(in the rows, 128 means zero)
Known rows, with every step that occurs
S-W-X: [124 126 122  97 123 103 122 142 144 120 121 126 124 132  96 155 148 122
 124 119 126 128 110 109 140]
F-Q: [141 127 136 136 122 154 123 115 103 149 139 115 141 119 176 119 139 122
 135 134 127 135 129 132 145]
X-D-F-Q-S: [118 135 123 197 138 126 130 127 117 139 116 132 155 115 174  99 116 110
 136 137 125 127 148 170 189]
W-X-Q: [136 129 136 121 124 103 125 138 112 141 137 110 129 138 121 120 136 149
 130 141 137 126 107 128 105]
T-W-S: [111 113 125 137 124 146 132 113 111 140 124 105 137 137 154 125 149 183
 131 111 137 141 149 110  87]
D-F: [116 120 120 252 121 129 128 146 114 120 137 107 136 103 141 132 145 132
 140 126 128 140 128 132 148]
W-S: [123 125 127 187 123 147 135 117 109 132 129 120 137 124 152 116 155 158
 126 121 140 136 147  96 127]
X-D: [145 131 134  93 133 152 118 120 127 128 142 150 145 117 117 121 122 136
 126 137 123 128 137 108 172]
S-W-X-D-F: [115 127 119 156 137  71 120 149 166  83 117 152 129 123  78 151 128 138
 128 124 113 117 119 139 190]
D-F-W-S: [104 122 130 240 125 133 135 113 109  86 125 111 135 123 162 113 144 148
 139 106 136 133 142 139  94]
Q-S: [121 132 119 148 120 161 133 135 102 169 123 106 146 118 152 113 143  98
 129 126 142 140 137 114 127]
F-W-X-Q-T: [163 126 150  99 132 119 125 120 130 121 148 120 114 157 130 118 124 143
 121 136 132 129 103 125  32]
Q-X-D: [155 135 126 104 139 168 115 119 141 144 127 157 131 121  64 126 123 148
 124 141 115 129 146 125 188]
X-D-S: [118 129 127  62 122 152 132 103 117 109 143 154 131 112 111 113  87 121
 121 133 132 120 149  99 177]
T-D-F-Q-X: [138 141 125 240 138 143 122 127 131 150 113 138 126 115 120 124 137 141
 140 141 110 125 151 174 168]
T-W: [124 113 127  98 120 156 122 122 113 151 135  98 136 128 142 135 138 151
 138 119 129 144 128 121  95]
T-D: [141 140 133 125 128 161 120 126 120 150 135 139 137 116 129 123 139 130
 132 133 127 128 140 108 126]
D-F-W-X-Q: [118 126 137 176 126  89 125 136 117  95 133  99 127 137 134 117 125 139
 141 125 133 123 101 171  71]
X-D-S-W: [114 129 126  28 125 148 132 111 134  88 133 166 120 110 118 139  90 102
 123 121 123 116 139 112 193]
Q-T-D-S-W: [137 133 130  99 129 161 138 116 149 114 136 171  98 117 130 148 108 104
 117 124 123 122 146  91 120]
S-W-X-Q-T-D: [165 139 144 106 143 107 125 144 161 132 132 160 104 148 120 147 134 144
 121 141 120 117 111 125  84]
F-Q-X-D-S: [134 135 127  64 131 163 129  89 128 134 125 160 119 122  97 109  84 126
 121 143 117 116 160 139 208]
D-S-W: [103 123 121  84 112 155 139 119 120 101 133 133 113 108 139 147 113  91
 128 113 133 126 130 109 156]
D-F-Q-S-W: [102 130 118 217 127 129 139 141 122 132 106 111 139 111 203 133 142  80
 143 117 125 133 128 181 165]
F-W: [135 127 139  89 120 170 120 110 109 120 142 115 136 126 145 121 133 111
 136 115 132 134 120 124  87]
F-W-X: [131 127 134  72 120 118 117 116 126 118 132 112 132 143  95 122 136 125
 127 117 132 126 113 114  80]

Rows
[158 112 144 123 133 155 132 127 116 155 152 108 118 140 174 131 127 169
 131 136 128 145 119 134  46]
X-Q-T-W
[151 132 140 216 140 148 125 123 144 108 141 143 121 124 141 123 128 129
 134 125 120 130 137 133  66]
Q-T-D-F-W
[157 125 139 122 136 103 128 147 151 123 138 135 105 145 128 151 139 141
 118 136 123 129  99 121  92]
S-W-X-Q-T
[109 129 119 250 124 131 136 136 102 153 116  97 149 111 194 106 139  98
 141 130 133 137 139 167 151]
D-F-Q-S
[106 133 128 178 126  91 135 141 109 122 114  91 136 140 148 102 123 110
 139 123 141 123 111 182  65]
D-F-W-X-Q-S
[ 97 130 112 203 128  76 135 147 136 131  96 107 134 129 154 135 145  95
 134 120 127 124 121 170 156]
D-F-Q-S-W-X
[146 110 126 117 131 106 123 130 151 151 136 110 118 156  94 141 141 174
 117 129 127 143 123  89  59]
Q-T-W-X
[131 113 125  35 134 101 131 105 156 119 137 148 110 152  68 126  83 168
 105 133 125 125 145  83 104]
Q-T-W-X-D-S
[116 132 118 117 123 160 133 141 121 147 114 118 137 117 158 139 145  79
 131 113 132 136 126 129 140]
Q-S-W
[122 136 125 123 125 108 134 145 104 168 119 100 138 141 135 106 135 121
 126 139 145 128 116 137  98]
W-X-Q-S
[132 129 134  90 126 102 125 144 132 119 127 121 120 136 128 146 138 133
 130 128 129 123  97 142 119]
S-W-X-Q
[127 135 132 140 124 161 137 138  86 169 129 104 143 124 184 105 132 106
 135 137 145 135 123 149 106]
X-Q-S
[105 138 119  50 119 109 132 122 145 110 116 156 107 128  82 143 111 109
 117 119 129 106 135 101 139]
T-D-S-W-X
[115 135 122 168 141 125 132 133 139 116 107 145 146 113 181 125 119  91
 137 125 117 123 137 184 204]
X-D-F-Q-S-W
[141 132 128  75 132 102 115 127 142 127 131 147 140 137  69 121 125 151
 117 138 124 121 129  99 164]
W-X-D
[121 138 117  47 136 104 125 139 156 133 103 151 140 140  90 133 125 105
 118 123 126 117 127 122 170]
Q-S-W-X-D
[134 132 127  46 136  99 116 133 164 107 122 159 130 135  75 148 127 133
 120 126 116 115 118 113 178]
S-W-X-D
[135 130 118 213 140 139 120 135 144 120 122 149 130 110  68 129 124 153
 132 140 111 128 146 150 202]
Q-X-D-F
[ 97 124 115  64 113 105 136 125 137 101 122 129 108 126  90 146 116 106
 117 115 134 119 122  97 145]
D-S-W-X
[131 123 133  94 125 103 143 130 140 103 138 139  90 140 124 144 105 123
 113 134 132 120 113 110  99]
D-S-W-X-Q-T
[169 124 146 172 133 155 130 133 114 146 158 124 119 128 169 123 133 144
 126 147 131 142 118 120  86]
X-Q-T
[118 114 121  80 121 104 121 130 130 148 125  96 132 147  92 136 140 165
 127 121 130 135 120 110  86]
T-W-X
